What can hang from each mark
bapip: mufi reresuv
lenov: mufi reresuv
tesi: mufi pumig
reresuv: bapip lenov
mufi: bapip lenov
pumig: bapip tesi

Known rows, with every way that one mark hangs from another
(reresuv bapip): [-15.6 -10.2 -32.0   7.4 -37.9  18.1  15.7 -35.0 -23.3  -3.8  -0.5 -15.0
   0.5  35.6 -37.6   7.5]
(bapip (mufi lenov) reresuv): [-18.5 -21.4 -42.8   9.7 -17.5  10.5  14.8   1.1 -15.1 -10.4  16.2 -16.0
  16.5  39.9 -26.2  -8.0]
(mufi bapip): [-14.2 -11.8 -31.5  35.4 -23.6  11.9  19.7  -9.7 -14.7   3.2  -9.1 -15.2
   1.5  38.0 -38.6   0.3]
(pumig (bapip (mufi lenov))): [-33.4 -12.6 -34.7  -6.6  -1.0  15.3  26.3 -15.0 -13.6  -8.6  23.1 -35.8
   9.4  37.6 -27.7  -6.9]
(mufi lenov): [-18.2 -31.3 -38.5  32.0 -29.9  12.0  13.7  -3.7  -8.4  -8.8   9.3 -14.9
  10.2  43.4 -36.9   0.8]
(bapip reresuv): [-17.1 -12.7 -37.4  21.3 -37.6  13.7   4.0  -2.3 -20.6   8.5  -3.8 -17.1
   9.5  47.6 -33.6  -0.3]
(pumig bapip (tesi (mufi lenov))): [-28.8   2.7 -44.4   3.7   8.6  17.9  -0.1 -11.1  -3.8 -10.6  36.0 -17.7
  17.3  34.5 -15.5   7.8]
(reresuv (lenov mufi)): [-18.3 -39.5 -41.9  23.5 -15.1  24.1  17.9 -21.3 -23.3  -8.7 -31.0 -19.8
  -3.9  42.0 -32.5  11.1]
(tesi mufi pumig): [-11.4 -10.4 -26.5  35.9 -39.6  17.4  -6.2   0.1 -27.1   7.0  -8.5 -16.3
  43.4  48.2 -31.3  20.9]
(tesi (mufi (bapip reresuv)) pumig): [-10.3  -5.4 -26.4  31.6 -29.5  11.5 -10.1   3.5 -24.3   6.1  -7.3 -15.1
  41.7  45.3 -27.4  21.6]
(tesi (mufi bapip lenov) pumig): [-11.1 -17.5 -28.3  36.8 -23.9   9.6  -5.9   4.0 -15.9  -5.2   2.9 -13.0
  42.4  43.5 -28.4  22.5]
(pumig (bapip mufi)): [-32.2  -5.0 -32.7  -6.3  -4.7  17.8  27.4 -18.1 -19.1  -1.4  14.4 -37.1
   7.5  38.2 -29.1  -7.3]
(mufi (bapip (reresuv lenov))): [-16.1 -10.3 -38.6  23.2 -24.2  13.2  10.5  -7.9 -16.8   0.1 -16.9 -15.6
  -0.9  39.9 -33.4   8.7]
(tesi pumig): [-16.1 -14.0   2.4  37.2 -40.8  17.7  10.3  -4.1 -24.0  16.7  -8.9 -17.6
  28.9  45.5 -45.4  20.5]
(pumig tesi): [-15.9  -2.7 -24.9  36.8 -17.9  20.9  10.1  -8.6  -8.6   4.7  10.2   0.2
   7.6  35.1 -33.3   7.4]
(lenov (mufi bapip) reresuv): [-13.5 -81.2 -37.1  33.1  10.8  19.9  31.1  -7.9 -10.0  -3.4  -8.5 -18.1
  -1.8  39.3 -18.7 -14.4]

Rows
[-32.9 -25.6 -37.5  -6.7   0.4  18.2  28.7 -12.6 -11.1  -9.0  23.4 -36.1
   8.5  38.7 -23.5  -9.3]
(pumig (bapip (mufi (lenov reresuv))))
[-15.5 -49.3 -41.9  10.0 -26.2  26.1  28.7 -20.0 -15.4  -5.5   3.4 -15.7
   2.0  37.2 -22.7  -6.7]
(lenov (reresuv (bapip mufi)))
[-16.8 -16.8 -35.9  -0.6 -23.3  15.9  23.6 -33.1 -19.5 -17.2  13.9 -14.3
   5.2  30.1 -32.4   1.5]
(reresuv (bapip (mufi lenov)))
[-14.6 -41.0 -31.2  27.4   6.2   9.9  18.3 -12.7 -18.0  -2.2  -8.1 -17.8
   2.0  37.8 -28.1  -6.3]
(lenov (mufi (bapip reresuv)))
[-14.4 -80.2 -37.8  13.4   0.6  23.9  27.9 -25.8 -16.3  -8.3  -1.8 -18.3
  -2.9  37.6 -18.0  -9.2]
(lenov mufi (reresuv bapip))
[-32.0  11.3 -25.7 -10.5  14.9  18.6  13.4 -11.9  -9.4  -1.1  36.1 -19.9
  10.9  30.6 -18.3   0.8]
(pumig (bapip mufi reresuv) tesi)
[-18.5 -29.1 -42.6  14.3 -22.1  18.4   5.3 -10.4 -23.1  -1.6 -19.8 -18.8
   2.0  45.8 -28.6   8.3]
(bapip (reresuv (lenov mufi)))
[-11.6   2.6 -44.0  37.3 -10.2  17.6   0.1  -5.7  -8.7  -3.6   9.4   1.8
  15.3  33.5 -22.9   7.6]
(pumig (tesi (mufi bapip)))
[-12.3 -39.6 -33.5  35.2 -32.1  17.0  -4.8   7.9 -15.9  -3.3   4.6 -15.0
  44.5  49.4 -23.1  18.1]
(tesi (mufi (lenov reresuv)) pumig)
[-23.7 -12.0 -28.9   7.0 -18.9  11.5 -12.3   2.2 -18.7  -3.1  17.7 -28.8
  45.6  48.3 -21.3  21.9]
(tesi (mufi lenov) (pumig (bapip reresuv)))
[-32.9   8.8 -28.8  -7.7   3.8  22.2   3.7 -15.1  -9.4   0.7  20.1 -20.5
   2.8  35.2 -21.1  15.9]
(pumig (bapip (reresuv lenov)) tesi)
[-11.4 -15.9 -29.3  31.1 -24.2   7.9 -11.5   7.4 -16.8  -3.9   5.2 -13.0
  44.0  45.1 -25.5  22.6]
(tesi (mufi (bapip reresuv) lenov) pumig)
[-12.0 -18.1 -48.8  36.7  -5.1  17.6   1.6   0.0  -0.4 -10.9  18.7   2.8
  16.1  34.0 -17.4   6.5]
(pumig (tesi (mufi bapip (lenov reresuv))))
[-28.0  10.2 -41.7   4.1   5.4  20.7   1.3 -13.6  -9.4  -3.3  26.6 -19.0
  15.6  35.4 -16.9   7.4]
(pumig bapip (tesi mufi))
[-32.5   0.9 -26.0  -3.0  18.8  18.7  20.6 -14.4  -3.8 -10.2  41.4 -19.0
  10.2  27.7 -21.3   1.3]
(pumig (bapip (mufi lenov)) tesi)
[-10.6 -36.3 -31.4  36.9 -22.1  13.4  -2.4   8.1 -12.6  -5.1   4.0 -13.3
  41.1  44.7 -22.0  18.6]
(tesi (mufi bapip (lenov reresuv)) pumig)
[-10.0  -6.8 -24.9  37.1 -29.6  13.1  -4.2   0.0 -23.8   5.0  -9.6 -14.8
  40.0  43.6 -30.4  21.4]
(tesi (mufi bapip) pumig)
[-17.2 -55.2 -42.5  19.1 -26.7  17.6  18.8 -10.7  -5.2 -13.7  14.7 -14.4
   5.1  40.8 -26.6  -0.5]
(mufi (lenov (reresuv bapip)))
[-31.6  10.0 -24.1  -3.1   4.4  18.4   4.6 -11.6  -8.3   5.4  30.6 -19.9
   7.6  35.4 -22.3   7.4]
(pumig (bapip reresuv) tesi)
[-18.3 -11.1 -43.6  -8.6 -28.8  26.4  22.1 -43.0 -27.0 -19.4 -16.5 -16.5
  -5.4  30.1 -31.7  17.0]
(reresuv (bapip mufi) lenov)
[-11.0  -7.1 -62.9  27.4 -26.8  11.6  -4.3  -1.9 -19.3  -4.5  -6.9 -14.6
  19.0  44.7 -22.2   0.4]
(tesi (mufi (bapip reresuv)))
